Known rows, with every way that one mark hangs from another
j799[j24 j733]: +0.16 -1.51 +0.36 -0.36 -1.11 -2.24 +0.66 -0.28 -0.14 +1.20 +1.03 +1.22 -1.19 -0.40 -1.25 -0.43 -3.03 +2.58 +0.60 +0.34 -2.18 +2.03 -0.47
j799[j24 j337 j553[j620] j627 j733]: -2.28 -2.24 +0.83 -1.25 -2.81 -5.77 +2.87 -2.22 +1.03 -0.10 +1.31 +0.33 -0.80 +0.83 -2.26 -0.82 -4.44 +5.65 +1.39 +1.81 -4.86 +1.16 +1.35
j620[j553[j799[j24]]]: -0.88 -0.70 +0.76 +1.31 -1.39 -2.29 +0.21 -0.41 -0.83 +0.79 -0.37 +0.10 +1.63 -0.20 -1.43 -1.91 +0.07 +1.40 +1.41 +2.84 -1.81 +1.44 +0.01
j24[j30]: -0.53 +0.75 -1.35 +0.22 -0.14 -0.11 -0.95 -0.13 +0.53 +0.36 -0.40 +0.41 +0.08 -0.54 +0.49 +0.30 -0.13 -0.02 -1.11 +0.52 +0.82 +0.40 +0.37
j268[j294[j337[j799[j553[j620] j627 j733]]]]: -0.87 -0.84 +2.88 -0.40 -2.67 -2.57 +0.13 -0.72 +0.94 -1.36 -0.30 -1.36 -1.88 +0.28 -1.66 -0.50 -4.43 +3.85 +0.90 +4.13 -1.98 +1.09 +1.39
j361[j268[j294[j337[j799[j24]]]]]: +0.90 +1.08 +2.27 -0.96 -1.94 -1.24 +1.36 -2.15 -0.28 +0.41 -0.66 -1.03 -1.77 -1.60 -1.23 -2.51 -2.78 +1.28 +0.21 +2.13 -0.42 +2.02 -1.39
j553[j799]: -0.26 +0.23 -0.28 +0.33 -0.84 -0.32 -0.05 -0.57 -0.81 +0.21 +0.27 +0.23 +1.45 -0.51 -0.67 -0.03 +0.42 +0.37 +0.13 +1.64 -0.06 +0.57 +0.64
j627[j799[j337 j553[j620]]]: -2.89 +1.11 +0.43 -0.96 -0.83 -1.72 -0.17 -0.53 +0.54 +0.19 +0.65 -0.34 +0.43 +1.60 -2.17 +0.03 -1.30 +2.48 +1.66 +1.20 -0.98 -1.74 +2.89
j268[j294[j337[j799[j627]]]]: +0.30 -0.77 +2.07 -0.38 -1.39 -0.49 -0.24 -0.94 +0.80 -1.38 -0.27 -2.64 -1.25 -2.25 +0.29 -1.02 -1.82 +1.75 -0.05 +2.56 -0.56 +0.16 -0.57
j30[j24[j799[j627]]]: -0.51 -1.24 +0.35 +0.39 +0.17 -2.25 +0.84 -0.70 +1.71 -0.10 +0.56 -0.73 -0.08 -2.46 +1.42 -1.75 -1.40 +1.59 -1.62 +1.15 -1.79 -0.84 +0.30
j294[j337[j799[j553[j620] j627]]]: -2.08 -0.43 +1.94 -0.09 -0.78 -2.74 +0.61 -0.82 +0.91 -2.22 -0.61 -0.90 +0.52 +1.05 -0.69 -0.34 -2.30 +1.86 +1.73 +3.43 -0.70 -0.38 +1.12
j24[j799[j627 j733]]: -0.36 -2.46 +0.19 -0.66 +0.23 -2.68 +0.51 -0.49 +1.13 +0.94 -0.06 +1.30 -0.39 -1.02 -0.04 -0.57 -2.99 +4.04 -1.55 +1.80 -1.92 -0.12 +0.59
j30[j24[j799[j337 j553 j733]]]: -1.02 -0.39 +0.57 -0.93 -0.75 -3.76 -1.34 -1.99 +2.95 +0.03 +1.20 +0.54 -0.24 -0.69 +1.48 -1.81 -3.37 +3.37 -0.40 +2.33 -4.13 +1.55 +3.54
j553[j620 j799[j24 j337 j627 j733]]: -2.60 -2.49 +0.89 -0.02 -3.67 -5.28 +2.53 -2.77 +0.19 +0.66 +1.93 +0.11 +0.85 -0.73 -3.56 -0.76 -3.65 +5.22 +1.05 +3.29 -3.59 +0.86 +1.00
j294[j337]: -0.50 -0.56 +1.72 +0.34 -0.90 -0.02 -1.09 -0.20 +0.61 +0.17 -1.11 -0.99 -0.23 +0.25 +0.61 -0.13 -0.82 -0.21 +0.24 +0.78 +1.27 +0.30 +0.57
j620[j553[j799[j337 j627]]]: -1.85 -1.91 +0.87 +0.14 -2.08 -2.79 +0.27 -2.29 +0.71 -0.91 -0.29 -0.96 +2.32 -1.33 +0.05 -1.86 +0.28 +2.71 +0.95 +3.42 -2.85 -0.70 +1.92
j799[j24 j553 j733]: +0.12 -1.12 +0.06 -1.04 -0.58 -3.05 +0.92 -0.50 -0.11 +0.63 +0.88 +1.32 -1.80 +0.92 -0.66 -0.33 -3.34 +3.53 +1.11 +0.19 -3.45 +2.56 +0.26
j337[j799[j553 j733]]: -0.18 +0.14 -0.10 -1.17 +0.74 -1.29 -0.67 -0.46 +0.43 -1.31 +0.97 +1.72 -0.19 +0.61 +0.18 -0.36 -2.63 +2.34 +1.50 +2.36 -2.43 +1.64 +1.27
j24[j30 j799[j337]]: -1.74 +0.14 -1.50 -0.47 -0.35 -2.55 -2.16 -2.00 +2.54 +1.03 -0.37 +0.26 +1.71 -0.86 +0.41 -0.73 -0.83 +2.22 -2.35 +2.20 -0.76 +0.16 +2.32
j268[j294]: +1.20 +0.80 +0.56 -0.04 -1.44 +0.67 +0.00 -0.02 -0.01 +0.50 -0.26 -1.45 -1.19 -0.80 -0.71 -0.29 -0.30 +0.52 -1.00 +0.44 -0.38 +0.40 -0.25
j627[j799[j24[j30] j337 j553[j620] j733]]: -3.43 +0.35 -0.67 -1.00 -2.11 -4.27 -0.68 -1.06 +1.05 +1.58 +1.06 +1.21 -0.84 +0.82 -2.72 -0.30 -4.47 +5.31 +1.12 +1.77 -2.16 +0.70 +3.13
j627[j799[j24[j30] j337 j553 j733]]: -2.18 -0.25 -1.27 -2.12 -1.19 -3.30 -0.95 -1.15 +1.42 +1.48 +1.59 +1.36 -1.47 -0.40 -0.49 -0.57 -3.99 +5.46 +0.95 +0.51 -2.81 +1.21 +2.60

Rows
-1.23 -1.78 -1.07 -0.68 -0.37 -3.35 +0.70 -1.16 +0.73 -0.52 +1.81 +1.01 -0.75 -2.23 -0.36 -0.85 -4.08 +4.05 +0.12 +2.08 -2.62 +1.38 -0.86 -> j337[j799[j24[j30] j627 j733]]
-0.87 -1.67 -0.20 -0.76 +0.32 -2.64 +1.96 -0.91 -0.18 -1.33 +1.63 -0.28 -0.10 -1.81 -0.56 -1.33 -2.05 +2.53 +0.97 +1.17 -2.41 +0.27 -1.95 -> j337[j799[j24 j627]]
-2.22 -0.21 +0.50 +0.55 -2.98 -3.93 +1.51 -2.52 -0.27 +0.90 +1.41 -0.44 +2.33 +0.25 -3.73 -0.85 -1.23 +2.14 +1.02 +2.93 -1.74 +0.95 +1.17 -> j553[j620 j799[j24 j337]]
-2.18 -0.83 -0.74 -0.60 -1.01 -4.70 +1.56 -1.07 +0.67 -1.01 +1.18 +1.62 -0.45 +0.08 -2.07 -0.59 -4.70 +4.50 +0.98 +3.29 -3.31 +1.58 +0.37 -> j337[j799[j24[j30] j553[j620] j627 j733]]
-1.32 +0.17 +0.80 +0.93 -2.30 -1.50 +0.19 -0.40 -0.58 +0.79 +0.47 +1.01 +1.49 +0.81 -3.16 +0.16 -1.84 +1.17 +0.46 +3.27 -0.20 +0.94 +1.39 -> j553[j620 j799[j733]]
-2.09 -1.80 +0.62 -0.87 -1.37 -5.38 +0.95 -2.06 +2.08 +0.09 +0.11 +1.11 +0.49 +1.28 -1.36 -0.90 -3.78 +5.73 -0.48 +3.40 -3.98 -0.12 +3.04 -> j24[j799[j337 j553[j620] j627 j733]]
-1.53 -1.16 +0.11 -2.21 -0.86 -3.27 -0.09 -1.01 +0.72 +1.06 +2.10 +0.94 -1.77 +0.24 -1.16 -1.02 -3.93 +5.49 +2.02 +0.18 -3.70 +0.81 +2.05 -> j627[j799[j24 j337 j553 j733]]
+1.07 +1.79 +2.33 -0.81 -1.56 +0.59 +0.27 -1.85 +0.03 -0.15 -1.16 -1.03 -1.32 -1.33 -0.37 -2.08 -1.69 +0.35 +0.05 +2.21 +0.83 +1.09 -0.19 -> j361[j268[j294[j337[j799]]]]
-0.83 -1.64 +0.74 +0.86 -1.25 -1.50 +0.60 -0.46 -0.26 -0.56 -0.96 -0.40 +1.56 -0.72 -0.09 -1.42 +0.60 +1.69 +0.78 +3.02 -1.75 -0.61 +0.69 -> j620[j553[j799[j627]]]
-1.18 -0.73 -1.83 -1.17 +0.49 -3.48 +1.14 -1.27 +0.74 -1.69 +0.96 +0.60 -0.66 -1.14 +0.50 -0.99 -2.43 +3.59 +0.49 +1.35 -2.93 +1.11 -0.57 -> j337[j799[j24[j30] j553 j627]]
-1.86 -0.08 +0.67 -0.55 -0.98 -2.91 +0.85 +0.95 -0.60 +1.51 +1.02 +1.42 -1.43 +1.92 -3.43 -0.19 -4.19 +4.17 +2.18 +0.90 -1.88 +0.47 +1.14 -> j627[j799[j24 j553[j620] j733]]
-0.87 -1.44 -1.84 -0.90 -0.37 -3.48 +1.85 -1.13 +0.72 +0.19 +0.17 +0.44 -1.37 -0.50 +0.61 -0.35 -1.86 +3.37 -0.14 -0.26 -2.76 +0.85 -0.33 -> j799[j24[j30] j553 j627]
-3.10 -1.69 -0.49 -0.17 -4.22 -5.69 +1.56 -2.98 +0.75 +1.00 +1.59 +0.49 +1.12 -1.23 -2.99 -0.62 -3.85 +4.99 -0.16 +3.54 -2.73 +1.26 +1.60 -> j553[j620 j799[j24[j30] j337 j627 j733]]
-1.22 +0.81 +0.18 +0.38 +0.38 -2.83 +0.01 -0.18 +0.78 +0.47 -1.05 +1.10 +1.28 +2.71 -1.78 -0.29 -1.35 +1.84 -0.72 +2.44 -0.99 +0.20 +1.78 -> j24[j799[j553[j620]]]
-1.92 -0.64 +0.34 -1.46 -0.72 -0.68 -1.45 -0.31 +0.75 +1.18 +1.60 +0.55 -0.51 -0.77 -0.77 -0.46 -2.61 +3.56 +0.97 +0.73 -1.04 -0.80 +2.36 -> j627[j799[j337 j733]]
-1.72 -1.47 +0.24 -1.80 -1.08 -2.26 -0.34 -0.73 +0.37 +1.65 +2.27 +0.65 -0.97 -0.95 -1.70 -0.84 -3.86 +4.72 +1.43 +0.34 -2.48 +0.05 +1.39 -> j627[j799[j24 j337 j733]]
-2.32 +0.47 +0.94 +0.21 -1.89 -3.92 -1.14 -1.02 +1.07 -0.27 -0.12 +0.87 -0.08 +1.24 -1.68 -0.40 -5.00 +2.90 +1.44 +4.31 -1.16 +2.84 +1.34 -> j294[j337[j799[j24[j30] j553[j620] j733]]]
+0.73 -0.44 +2.09 -1.87 -1.96 -2.74 +3.09 -2.69 -0.06 -0.61 -0.69 -1.32 -3.05 -1.22 -0.26 -2.87 -3.45 +3.67 +0.90 +1.70 -2.54 +1.61 -0.90 -> j361[j268[j294[j337[j799[j24 j553 j627]]]]]
-0.84 -1.53 +1.09 +0.90 -2.20 -2.61 -0.24 -0.56 -0.53 +1.24 +0.07 +0.99 +0.85 -0.20 -1.59 -1.85 -1.92 +2.85 +1.56 +3.19 -2.83 +2.32 +0.58 -> j620[j553[j799[j24 j733]]]
-2.11 -0.74 +0.56 -0.81 -1.75 -3.75 +2.08 -1.88 +1.07 -1.34 +0.21 -0.85 +0.49 +1.20 -1.12 -0.29 -1.52 +3.10 +0.95 +1.49 -2.97 -1.01 +2.10 -> j799[j337 j553[j620] j627]
-1.87 +0.72 +0.74 -0.41 -1.39 -2.72 +0.65 -1.58 +1.10 -0.56 +0.17 -0.11 +0.99 +2.01 -1.38 -0.05 -0.94 +1.66 +1.11 +1.67 -1.90 +0.05 +2.64 -> j799[j337 j553[j620]]
-2.28 -0.22 -1.02 -0.36 -0.56 -4.41 +1.86 -1.27 +0.47 -1.30 +0.68 +0.45 +0.29 +0.03 -1.84 -0.38 -2.78 +3.27 +0.77 +2.62 -2.58 +0.51 -0.23 -> j337[j799[j24[j30] j553[j620] j627]]
-2.86 -1.69 -0.52 -1.00 -2.90 -5.88 +1.85 -2.66 +1.70 -0.07 +0.88 +0.73 -0.87 +0.35 -1.64 -0.66 -4.65 +5.62 +0.54 +2.12 -4.25 +1.29 +1.97 -> j799[j24[j30] j337 j553[j620] j627 j733]
+0.10 -2.06 -0.57 -1.28 -0.37 -3.56 +3.04 -0.81 -0.15 -0.30 +0.59 +0.02 -1.62 +0.15 +0.05 -0.78 -1.69 +3.44 +0.86 -0.51 -3.38 +0.70 -0.75 -> j799[j24 j553 j627]
-1.22 -0.34 +0.77 +1.01 -2.80 -3.34 +1.46 -0.79 -1.07 +1.40 +1.09 +1.22 +0.86 +0.50 -4.01 -0.28 -3.11 +2.61 +0.96 +2.96 -1.50 +1.84 +0.44 -> j553[j620 j799[j24 j733]]
-1.32 +1.04 +0.28 -0.24 +0.06 -3.34 +1.27 -0.40 -0.35 -1.21 +0.97 +0.54 +0.77 +1.39 -2.83 -0.83 -2.15 +1.55 +1.96 +2.59 -2.08 +1.29 -0.09 -> j337[j799[j24 j553[j620]]]
-1.78 -0.49 -0.43 -2.00 -0.40 -2.75 +0.15 -1.02 +0.55 +0.50 +1.45 -0.09 -0.83 +0.15 -0.78 -1.00 -1.94 +4.01 +1.96 -0.38 -2.61 -0.08 +1.74 -> j627[j799[j24 j337 j553]]
-1.56 -1.44 +0.39 +0.81 -2.45 -3.68 +3.15 -0.99 -1.12 +0.59 +0.97 -0.16 +1.16 -0.41 -3.44 -0.67 -1.49 +2.41 +0.58 +2.24 -1.48 +0.08 -0.55 -> j553[j620 j799[j24 j627]]
-1.18 -1.51 -1.45 -1.52 +0.00 -3.98 +1.22 -1.38 +0.87 -1.30 +1.30 +1.58 -1.34 -1.13 +0.21 -0.74 -4.38 +5.11 +0.72 +1.92 -3.84 +2.06 -0.16 -> j337[j799[j24[j30] j553 j627 j733]]
-0.62 -0.15 -1.02 +0.17 +0.18 -1.80 -2.16 -0.35 +1.65 +1.75 -0.55 +2.12 +0.10 -0.48 +0.00 -0.19 -2.92 +2.83 -2.47 +2.26 -0.52 +1.14 +1.50 -> j24[j30 j799[j733]]
